Each row was made from one path, in order. Every step used is in the known rows, and no mark comes twice. Write each row's path.
(in the rows, 128 means zero)
Known rows:
t/h/s/u: [126 113 119 123 129 107 122 144 180 151 131 153 112 129 172 163 127 145
 133]
s/u: [130 113 131 131 128  85 146 157 112 129 142 143 125 114 155 152 116 163
 119]
s/u/r: [128 105 126 134 147  89 138 180  94 119 151 138 148 115 153 154  95 172
 123]
h/s/u/r: [116 106 131 133 145 115 122 181 117 132 138 148 141 129 156 146 103 158
 132]
s/u/r/e/t: [114  99 127 145 133  62 141 192 127 113 176 136 178 115 174 160  98 222
 100]
u/r: [126 112 135 140 141 119 143 178 121  96 132 136 161 119 152 140  97 148
 136]
s/u/r/e/t/h: [121  95 110 138 135  56 137 175 172 122 177 138 172 114 188 180 100 216
 106]
t/e/r/u/s: [123 103 131 155 125  65 145 221 131 113 133 150 162  88 169 129 109 158
 101]
r/u/s/e/t/h: [117  99  98 158 127  64 134 193 163 127 173 144 148  98 158 166  98 211
  76]
e/t/h/s/u/r: [126  98 109 127 144  89 118 167 182 138 151 148 156 131 179 179 104 186
 120]
t/h/s/u/r/e: [108 104 120 139 137 105 115 173 176 142 153 150 146 128 179 157 112 170
 132]
u/r/e/s: [ 94 112 136 146 136 102 144 217 141 108 157 146 154 100 150 137  98 165
 116]
t/h/s/e/r/u: [129  94 105 164 125  77 138 192 185 167 131 142 148 127 174 144 105 170
 121]
e/t/h/s/u: [127 104 114 125 124  84 124 145 200 148 140 152 132 130 182 177 126 178
 117]
s/u/r/e: [113 105 132 145 138  84 140 188 109 118 165 139 160 114 164 147  99 188
 118]
e/r: [135 109 135 145 127  81 153 178 141 115 112 140 162 116 156 135 109 150
 130]
h/s/e/r/u: [120  96 122 170 123  80 142 207 140 158 131 141 152 126 161 124 100 175
 117]
h/s/e: [113 105 133 149 126 119 143 172 128 140 139 151 125 132 148 133 108 160
 124]
t/e/r: [144  94 139 141 123  68 169 186 135 113 122 148 161 106 179 138 112 146
 126]
e/t/h/s: [126 111 119 130 118 114 127 141 225 128 122 149 145 135 180 163 128 157
 130]

Write each row's path:
[110 105 118 135 114  79 123 154 214 147 155 151 141 129 194 168 131 196
 112]	r/e/t/h/s/u
[115 117 125 159 128  83 131 213 135 114 119 142 162  96 147 126 107 162
 104]	e/r/u/s
[141 101 132 152 118  62 164 196 145 126 125 136 164 105 189 133 113 153
 122]	t/e/r/u
[116 113 128 127 135  72 146 191 120 143 152 154 108  95 143 156 111 165
 105]	e/s/u
[118  96 107 146 132  72 138 182 156 118 173 156 145 100 147 174  96 202
  80]	u/s/e/t/h
[108 105 129 153 134  96 142 195  88 110 158 156 131 101 125 140  95 174
  91]	u/s/e
[133  95 119 171 125  54 159 206 116 144 142 131 160 112 158 132  93 190
 108]	s/e/r/u
[107 109 119 164 129  92 138 207  98 122 162 144 135  98 135 132  96 184
  88]	r/u/s/e
[108 127 128 151 125 114 125 188 133 107 131 140 138  99 144 129 115 151
 106]	r/u/s
[122  95 129 126 150  61 155 222  97 130 175 159 131  88 161 161  93 167
 103]	t/e/s/u/r
[121 102 117 144 129  87 140 172 198 101 158 134 185 118 185 167 105 193
 120]	u/r/e/t/h
[122 100 116 143 127 115 137 156 172 147 141 151 119 131 161 153 112 153
 128]	t/h/s/e
[115  98 128 150 120  97 142 174 147 134 151 150 145 133 158 146 108 192
 104]	h/s/e/t
[121  93 130 159 127  86 147 195 129 146 130 152 149 129 151 129  99 167
 121]	h/s/e/r
[107 102 121 144 127 113 120 173 220 114 145 142 178 134 188 158 112 179
 129]	u/r/e/t/h/s
[109 111 124 140 108 109 129 149 238 127 135 147 155 133 192 155 134 173
 126]	r/e/t/h/s
[125 103 114 126 148 110 115 165 162 142 140 149 136 129 169 166 108 153
 136]	t/h/s/u/r
[110  99 123 152 129  75 141 198 110 107 171 154 151  99 135 153  92 206
  74]	u/s/e/t
